Known rows, with every step that occurs
gegaz-kazivo-fesu-nati: [-12   5  -5  11  12  18   8  13  15 -11   3 -17  -6   6  -8  -5 -38   1
   8 -27 -11  22  31   1]
kazivo-nati: [-16   9   4  10   3  20 -11   1   9  -3  21  -5  -3 -14   6   6 -16  -6
  -6 -18  -6  -7  10   5]
kazivo-nati-gegaz-fesu: [-22  10  -8  16  -2  18 -14  -4  31  -3  31 -22 -20  -6  11   6 -21  -5
 -13 -17 -16 -12   2 -15]
gegaz-kazivo-vupezok: [-14   9   4  11   0  17   6   5  21  -6  31  -2 -10   7 -11   2 -28   6
   1 -16  -5   3  24   0]
vupezok-gegaz-fesu-nati: [-18  14 -18   0  -2  21  -2  -5  12 -15   5 -18  -5   1   6   5 -15 -16
 -18 -19 -36 -10  14  -2]
vupezok-gegaz: [-14  11  -8   0   0  27   4 -15   4  -7  13  -5   0  -1   2   9  -9 -11
  -9 -23 -16 -18  10   5]
fesu-nati-vupezok-kazivo: [-11  11   4  11  12  30  13   3   2  -8  -4   0  10   2  -1   6 -16   5
  -6 -14 -36  16  20   4]
vupezok-nati: [-15  10 -12  20   6  24  -6  -2  19  -3  -4 -11   6  -2   4   1 -17  -5
 -14 -17 -16  -5  14   2]
kazivo-fusob: [-16   9   0  14  -2  23   5  -3  -4   0  36  15   4   2   1   0 -22  -1
  -4  -9  -5 -17   7 -11]
gegaz-fesu-vupezok: [-18  15 -10  -3   8  18   3   7  19  -5   2 -24  -5   3  12   7  -8  -9
 -20  -8 -13   1   0 -10]
fesu-nati-vupezok-kazivo-fusob: [-11  11   4  17   8  31  13   6  -8  -3  20   4  15   5   6   2 -27   4
  -8  -7 -34   8  16  -7]
vupezok-nati-fesu-gegaz: [-23  13 -42  25  10  19  -1 -18  21   2  -3  20  10   1   7   4 -20 -16
 -33 -26 -22  21   4   9]
nati-vupezok-gegaz-kazivo-fesu: [ -8  12  17   7  13  28  12   9  12  -6  14 -61  -6  13   5  10 -20   3
  -5 -28 -11   9  16  -7]
fesu-nati: [-16   7 -15   9   3  24   5  -3   6  -5   3  19   1  -6  -9  -2 -22  -8
  -5 -17 -22   5  18   7]
vupezok-nati-fesu-gegaz-kazivo-fusob: [-21  12 -35  32  12  15   1  -2  18  -2  21   0   8  10  10   2 -36  -7
 -31 -22 -25  23   4  -1]
kazivo-vupezok-nati-fesu-gegaz: [-23  15 -34  27   2  20   1 -17  27   7  13  39   8   5   4   3 -31 -19
 -31 -24 -18  20  13   8]
fesu-vupezok: [-15  10 -10  -1   9  25   8   1  10   2   6   2   1  -1   6   5 -10  -9
 -14 -14  -8   3   6   2]
nati-fesu-vupezok-gegaz-kazivo-fusob: [-15  14 -17   8  12  21   7   4  -2  -2  31  -3   7  12  11  11 -22 -17
 -32 -18 -17   9  -4  -4]
gegaz-kazivo-fesu-vupezok-nati: [-11  11  -5  15  23  21   1  21  30  -3 -10 -55   2   9  14   0 -29  -4
 -12 -26  -8  28  19  -2]
kazivo-vupezok-nati: [-15  12  -5  22  -3  24  -4  -3  26   3  14  10   4   1   0   0 -26  -9
 -14 -15 -11  -5  23   0]
gegaz-kazivo-nati-fesu: [-19   9  -3  22  14  10 -13   8  13  -9  24 -13  -4  -4  -1   9 -22  -5
 -14 -18 -10  21   5   8]
nati-fesu-gegaz-kazivo-fusob: [-21  10 -27  19   8  13  11  -6   6  -2  36  14   3   9   1   4 -31   0
 -22 -21 -15  21   2   0]
gegaz-fesu-vupezok-kazivo-nati: [-16  18   4  -4  15  16 -10  12  18  -9   1 -36   0  -4  28  12 -10  -2
 -15 -12 -20   8   5  -2]
kazivo-nati-gegaz-fesu-vupezok: [-20  13 -11   8   5  20 -11   4  32   3  26 -23 -20  -5  20   8 -18 -13
 -24 -16 -19  -4  -4 -14]
gegaz-kazivo: [-14   7  -1  12   8  17   6   6  15 -12  14 -21  -7   2  -9   4 -18  10
   1 -18 -10   4  15   4]
fesu-gegaz: [-20  10 -25   3   3  22  15 -18  12  -1  11  13  -5  -2   2   3 -15   2
  -8 -25 -13  -1  11   8]
fesu-vupezok-gegaz-kazivo: [-11  13 -10  -5  14  25   9   3  12  -8   9 -39  -8   4  10  10 -10  -5
 -18 -26 -22   2   9   7]

Rows
[-14   8  -2  17   5  30   9   5   4   1   8   5   1  -2  -6   2 -18  -4
 -12 -13 -30  12  14  -1]	fesu-nati-vupezok
[-14  10 -18  20  13  32   3   0  33  10  -2 -15  -2   8  15  -2 -32 -15
 -18 -28  -8  11  11 -14]	kazivo-fesu-vupezok-nati-gegaz
[-19  12 -19   6   4  24   5  -2  31   1  13 -11 -14   7   9   5 -15  -9
 -21 -12 -19  -4  -3 -16]	nati-gegaz-fesu-vupezok
[-18  16 -13   1  -9  21  -2  -5  18  -7  21   3  -9   5   3   4 -24 -20
 -17 -19 -31 -10  22  -2]	kazivo-vupezok-gegaz-fesu-nati
[-18  12   1  14  13  21   2   7  20   1  30 -43 -17  -6  14  10 -18   9
 -15 -28 -25  19  10   5]	fesu-gegaz-kazivo-nati-vupezok
[-11  10  -1  -2  12  25  10   6  10   4   2 -10   3   4   8   2 -20 -10
  -5 -22   7  13  13  -6]	kazivo-fesu-vupezok
[-16   3 -21  26   1  24   9   3  16  -4  43  13 -11   6  -6  -6 -44   1
  -4 -19 -30   3  15  -9]	fesu-nati-gegaz-kazivo-fusob
[-15  11  17  16   8  26  -7   7   7   5  25 -21  -5 -10   9  11 -13  -3
 -11 -14 -14  -1   5  -3]	kazivo-nati-vupezok
[-21  14 -18   9  14  16  -3 -17   8  -7   7  19   8  -5  14  12 -19  -5
 -16 -28 -18  22   6  16]	vupezok-kazivo-nati-fesu-gegaz
[-15  17  -3  -8  15  18   5   5  16 -13  -9 -32   5   7  17  10  -8   3
 -13  -8 -19   5   7  -4]	gegaz-fesu-vupezok-kazivo
[-12  13   6   6   3  34  10  -8   2   0  15 -21  -1   2   5  13  -6  -8
 -18 -18 -22 -12   5  -2]	nati-vupezok-gegaz
[-13  14   0  -2  15  22  -8  11  13  -5  21 -46 -12  -7  21  12 -14 -12
 -18 -30 -21   3   9  10]	fesu-vupezok-gegaz-kazivo-nati
[-15   4 -17  22  -4  24  11  -1  32  -2  34  25 -20   6 -16  -4 -44  -2
  -4 -24 -25  10  29  -1]	fesu-nati-gegaz-kazivo-vupezok
[-14  12  -8  -3  13  22  19 -15  11  -7  -4  -6   6   7  11   3 -25  10
   8 -33  -4  14  22   7]	vupezok-kazivo-fesu-gegaz
[-13  10  -5   3   6  22   5  -3  12 -14  14 -32  -8   5   0   8 -15   2
  -5 -27 -19  -9  14   8]	vupezok-gegaz-kazivo
[-15   8   7  14  10  15  -9  12  17 -11  24 -32 -13  -9   4   6 -21   6
  -1 -20 -11   5  14   5]	gegaz-kazivo-nati
[-19  11 -23  30  10  20  -8  -6  15  -3  -9  11  16   3   0   5 -17 -17
 -28 -14 -16  13   4   2]	vupezok-nati-fesu
[-19  13 -15  30   1  21  -8  -5  22   3  11  34  13   6  -4   3 -29 -22
 -27 -13  -9  14  14   0]	kazivo-vupezok-nati-fesu
[-19  10 -16   7   1  16  -1   3  16 -12   1  -4  -5  -1  -2   0 -20  -8
 -11 -11 -28   1  14  -6]	gegaz-fesu-nati
[-15  15   6  14   7  23   5  13   3  -8  17 -18  10  10  13   5 -24   6
 -14   0 -39   6  10 -19]	gegaz-fesu-nati-vupezok-kazivo-fusob
[-11  12  16   9  13  29  12  -1   3  -7   1 -18   9   6   3  10 -10  13
  -3 -10 -19   4  10   1]	nati-vupezok-kazivo
[-10  13  18  16   8  30  14   2  -8  -1  26 -13  14   8   9   8 -19  13
  -5  -4 -17  -3   7 -14]	nati-vupezok-kazivo-fusob
[-13  14 -12  -8   7  30   8  -7   2  -1   8  -6   0  -1  13  10  -6 -19
 -20 -24 -16  -8   4   5]	fesu-vupezok-gegaz
[-11  11   0  17   5  29  11  10  -3  -4  36 -26  -2   7   6   5 -28  -3
 -14 -18 -41   3  15  -6]	fesu-nati-vupezok-gegaz-kazivo-fusob
[-17   7 -21  29   3  29  -4 -12  30   1   6   4  -4   1   1   0 -24  -8
 -15 -21 -22  -9   9  -4]	vupezok-nati-gegaz
[-17  10 -14   2   5  21  17 -13  13   1   9   3  -4   4   3   0 -27   0
  -1 -33   1  10  17   1]	kazivo-fesu-gegaz
